Each row was made from one small tree. The marks that hang from a mark follow it in brackets, in alphabetical order. Every link used is in the known rows. Write each row's tree.
Known rows:
fabog(gumi): [ 0.12  1.82 -1.92 -2.90 -0.66  0.85  0.35  2.36 -2.87  3.24 -1.18  0.00
 -2.12  6.35  1.68 -0.54 -0.61 -4.08  2.08  2.97]
mela(gumi(fabog vala(regel(dulob(veba))))): [-1.32 -0.86 -1.37 -3.41 -1.58  1.52 -0.28  1.93 -0.85  2.30 -1.05 -1.13
  1.70  2.63  1.32 -0.53 -0.90 -1.06 -1.19  2.17]
regel(dulob(fita veba) vala(gumi(fabog mela))): [-1.70 -0.92 -0.57  0.47  2.38 -2.72  0.03  1.15 -0.85  1.49 -0.91 -1.45
  0.30 -1.94  3.17 -0.29 -3.49 -3.08 -1.93 -0.15]
dulob(regel): [ 2.04 -0.14 -0.70 -2.07 -0.92  3.71  1.65  3.30 -4.10  2.20 -1.82 -0.86
  0.71  3.54  0.33  0.24  1.10 -0.16  1.09  1.41]
fita(dulob): [ 1.51  0.52  0.14 -1.44 -4.20  3.58  2.06  1.68 -4.74  2.47 -1.15 -2.42
 -0.54  0.56  4.68 -0.42 -1.03 -0.92 -0.03  3.02]
regel(dulob(veba) vala(gumi(mela))): [-1.84 -0.57 -0.11 -0.69  0.99 -0.74  0.16  1.73 -2.94  1.59 -0.58 -2.12
  0.26  1.53  4.02  0.24 -3.21 -3.41 -0.14 -0.57]
gumi(mela vala(regel(dulob(veba)))): [ 0.88  1.33  0.36 -0.85 -0.87  0.55 -0.75  1.25 -2.97  1.52 -0.99  0.74
 -0.39  6.36 -0.12 -0.75 -1.20 -1.82 -1.69 -3.18]
gumi(fabog mela vala(regel(dulob))): [-0.67  0.76  1.36 -1.18 -2.16 -1.46 -0.95  1.54 -0.65  1.31 -0.87  0.69
 -1.47  3.22 -0.27 -2.35 -2.14 -3.85 -3.06  1.07]
gumi(fabog mela vala(regel(dulob(fita veba)))): [-0.56  1.19  1.20 -0.46 -0.58 -2.39 -1.14  1.60 -0.04  1.17 -1.00  1.33
 -0.66  2.24 -0.47 -1.86 -1.97 -2.99 -4.04 -0.34]
fita(dulob(regel(vala(gumi(fabog))) veba)): [ 0.37 -0.61  0.90 -0.22  0.68  0.36  0.33  2.12 -2.79  2.28 -0.91 -0.95
  2.54 -4.03  2.93 -0.04 -1.80 -1.10 -2.15  1.78]
gumi(fabog): [-1.07  1.59  0.49 -3.35 -5.03  1.01  1.28  4.66 -1.54  1.59 -1.44 -1.60
 -2.24  2.31  3.43 -0.75 -0.65 -2.86 -0.38  5.47]
vala(gumi(fabog mela) regel(dulob(fita))): [ 1.15 -2.64 -1.10  0.02 -0.10 -2.26  0.08  0.68 -0.28  2.08 -1.95  0.20
  1.60  0.96  0.56 -4.16 -2.57 -0.53 -1.26  2.69]
dulob(fita regel veba(mela)): [ 2.85  1.26 -1.70  0.39  2.40  3.75  1.75  3.81 -3.65  1.60 -0.27  0.60
  1.92 -0.99 -0.53  2.04  1.26  2.66 -1.14 -4.83]
regel(vala(gumi(fabog mela))): [-0.03 -0.40 -1.16 -2.03 -2.28 -0.65 -1.24  2.19 -2.21  1.57 -1.67 -1.91
 -2.07  1.32  2.09 -0.89 -2.78 -4.44  0.34  2.53]
vala(regel): [ 3.76  0.62 -1.33 -2.25 -1.93  2.51  1.30  3.56 -2.41  2.23 -1.76 -1.71
 -0.36  4.73  2.96 -0.55  0.45  0.68  1.37  1.18]
vala(regel(dulob(fita veba))): [ 2.60  0.35 -0.97 -0.47  1.40  1.02  2.19  2.76 -1.47  2.25 -1.21 -1.40
  1.33  2.42  3.71 -0.13 -0.06  1.65 -0.17 -0.78]
veba(mela(gumi(fabog vala(regel(dulob(fita)))))): [ 1.14 -0.50 -2.55 -2.19 -3.59  6.26  1.53  1.51 -3.84  2.01  1.19 -2.05
 -1.16  0.27  0.99 -0.21 -0.86  0.09  0.44 -0.84]
fita(dulob(veba)): [ 0.34  1.70  0.85 -1.28 -2.80  2.16  1.61  3.02 -4.25  2.12 -0.91 -1.55
  0.76  0.44  5.12  0.53 -0.90 -0.54 -1.16  1.42]
vala(gumi(fabog) regel(dulob(fita))): [ 0.97 -2.94 -1.40 -0.55  0.06 -0.34  0.61  1.19  0.48  2.89 -1.46 -0.56
  1.92 -0.75  2.02 -3.39 -2.60  1.00 -0.71  3.11]
vala(gumi regel(dulob)): [ 1.61 -2.71 -1.52 -1.24 -0.80  1.70  0.81  1.23 -1.92  3.12 -1.35 -1.11
  2.04  2.83  2.59 -2.62 -2.11  1.42  1.24  1.48]

Write each row's tree:
[ 2.29  1.40 -0.46 -1.39 -2.33  1.15 -1.35  1.28 -3.17  1.63 -1.59  0.76
 -1.41  7.09 -1.07 -0.99 -0.82 -1.98 -1.04 -2.61] | gumi(mela vala(regel))
[-0.13  0.63 -0.86 -0.07  2.69  0.32  1.70  2.00 -1.92  1.78 -0.46 -3.03
 -0.62 -0.83  5.20  2.11 -1.74 -1.73 -0.62 -1.70] | regel(dulob(fita veba) vala)
[ 0.53  1.65 -1.52 -0.70  2.90 -1.83 -1.39  0.27 -1.57  2.88 -0.90  2.21
 -0.76  5.98 -1.09 -1.13 -1.50 -3.91 -0.80 -1.52] | fabog(gumi(mela vala(regel(dulob(fita veba)))))
[ 1.40 -0.43 -1.59  0.55  5.13 -1.24 -0.63  2.87 -0.43  1.94 -1.93  0.66
  2.92 -3.19 -0.33  1.29 -0.63  0.57 -2.34 -2.19] | dulob(fita regel(vala(gumi(fabog))) veba)
[-0.52 -2.06 -1.42  0.22  0.95 -1.44  0.49 -0.20 -1.39  1.93 -1.12 -2.29
 -1.04 -1.69  2.78 -1.26 -3.59 -3.46 -0.81  1.51] | regel(dulob(fita) vala(gumi(fabog mela)))
[ 0.34  0.77 -1.18  0.15  1.94  2.27  2.17  2.03 -3.02  1.58  0.81 -3.24
 -1.33 -2.08  5.01  2.28 -1.84 -1.34 -0.22 -3.09] | regel(dulob(fita veba(mela)) vala)
[ 1.39 -1.79 -1.24 -2.09 -2.29 -0.08 -0.57  2.78 -0.11  2.70 -1.87 -0.21
  1.26  1.38  1.65 -3.12 -1.98  0.40  0.12  3.82] | vala(gumi(fabog) regel)
[ 0.61  0.38 -2.36 -3.59 -6.02  6.50  2.07  3.38 -5.16  1.52  0.72 -2.85
 -1.95  2.10  2.05  0.02 -0.18 -1.12  1.81  1.76] | veba(mela(gumi(fabog)))
[ 2.18 -1.80 -0.28 -0.39 -0.49  2.62  0.92  0.49 -4.21  2.79 -1.18 -1.93
  1.37 -2.74  2.38 -0.64 -1.62 -0.83 -0.31  2.15] | fita(dulob(regel(vala(gumi))))
[ 2.24 -1.61 -0.15 -0.13 -0.62  1.75  0.66  0.24 -4.62  2.37 -1.43 -1.57
  1.16 -1.90  1.68 -1.01 -1.63 -1.64 -0.60  1.96] | fita(dulob(regel(vala(gumi(mela)))))
[-1.08  1.03  1.13 -1.72 -1.78  1.70 -0.04  2.88 -0.12  2.15  0.75 -0.11
 -0.83 -0.19  2.01 -0.64 -2.09 -0.98 -2.55 -0.12] | gumi(fabog vala(regel(dulob(veba(mela)))))
[ 0.66  0.81  0.26 -1.09 -2.56  3.24  0.96  2.21 -3.67  2.12  0.50 -1.35
  1.17 -2.21  3.67  0.08 -1.46  0.01 -1.87  0.18] | fita(dulob(veba(mela(gumi(fabog vala(regel))))))
[ 2.14 -0.52 -3.27 -2.07 -3.27  7.52  1.75  1.06 -5.05  2.26  1.08 -2.23
 -0.92  1.81  1.01  0.34 -0.43  0.95  1.35 -2.61] | veba(mela(gumi(vala(regel(dulob(fita))))))
[-1.27 -0.56 -0.49 -2.39 -4.93 -0.62 -0.76  2.55 -2.52  1.60 -2.19  0.24
 -0.59  4.16  0.49 -2.99 -2.31 -3.11 -0.28  4.35] | vala(gumi(fabog mela))
[ 1.25 -0.12 -0.59 -1.75 -0.42  1.98  2.13  3.40 -2.00  1.83 -0.14 -2.04
  1.31  1.88  3.78 -0.52 -0.36  0.50  0.23  0.77] | vala(regel(dulob(veba(mela(gumi(fabog))))))
[ 1.49  1.70 -2.50 -0.93  0.01  3.07  0.54  3.22 -1.97  1.62  0.01 -0.10
  0.74 -0.19  1.11  1.50 -0.02  1.90 -1.71 -3.83] | dulob(fita veba(mela(gumi(fabog vala(regel)))))
[ 1.58  0.64  0.76 -0.32 -1.07  4.14  2.05  2.68 -5.35  2.10  0.26 -1.04
  1.88 -2.21  2.84  0.62 -0.38  0.57 -1.07 -0.44] | fita(dulob(regel veba(mela)))
[-1.77 -1.73 -0.20 -1.06 -0.79 -0.82  0.43  0.83 -2.24  1.76 -0.74 -2.80
 -1.22  0.14  3.53 -1.34 -3.75 -4.69  0.01  2.90] | regel(dulob vala(gumi(fabog mela)))
[ 1.68 -2.15 -1.82 -0.22  1.48  0.49  0.56  1.46 -0.93  2.95 -1.43 -0.21
  3.13  1.37  2.38 -1.89 -1.92  2.55 -0.08 -0.56] | vala(gumi regel(dulob(fita veba)))
[-0.49  0.02 -1.45 -0.32  1.85  1.50  1.86  1.90 -2.18  1.50  0.66 -3.41
 -0.68 -2.89  4.56  1.78 -1.97 -1.90 -0.72 -1.46] | regel(dulob(fita veba(mela(gumi(fabog)))) vala)
[-0.15 -1.05 -2.03 -3.82 -2.89  2.17 -0.71  1.79 -1.09  2.42 -1.53 -1.22
  0.75  3.26  0.53 -0.87 -0.69 -1.16 -0.60  2.82] | mela(gumi(fabog vala(regel)))
[-0.66  0.60 -1.24 -0.69 -0.24  4.02  2.51  1.71 -3.56  2.03  0.52 -1.49
  0.46  1.30  3.10  1.24 -0.89  0.76 -0.60 -2.81] | regel(dulob(fita veba(mela(gumi(vala)))))
[ 0.34 -2.26 -2.26 -0.08  1.22  1.19  1.02 -0.32 -2.08  2.65 -0.90 -2.98
 -0.70 -1.36  3.72 -0.18 -3.19 -1.49  0.53  0.07] | regel(dulob(fita) vala(gumi))
[ 1.04 -0.37  0.21 -0.53  0.01  2.73  1.18  2.16 -4.15  1.85  0.28 -1.90
  1.98 -4.56  2.71  0.64 -1.12 -0.93 -1.58  0.73] | fita(dulob(regel(vala) veba(mela(gumi(fabog)))))
[ 0.60 -1.95 -1.07 -0.21  0.49 -0.13  0.61  2.09  0.05  2.51 -0.42 -0.10
  2.37 -1.61  2.24 -2.54 -2.58  1.56 -1.18  0.95] | vala(gumi(fabog) regel(dulob(fita veba(mela))))
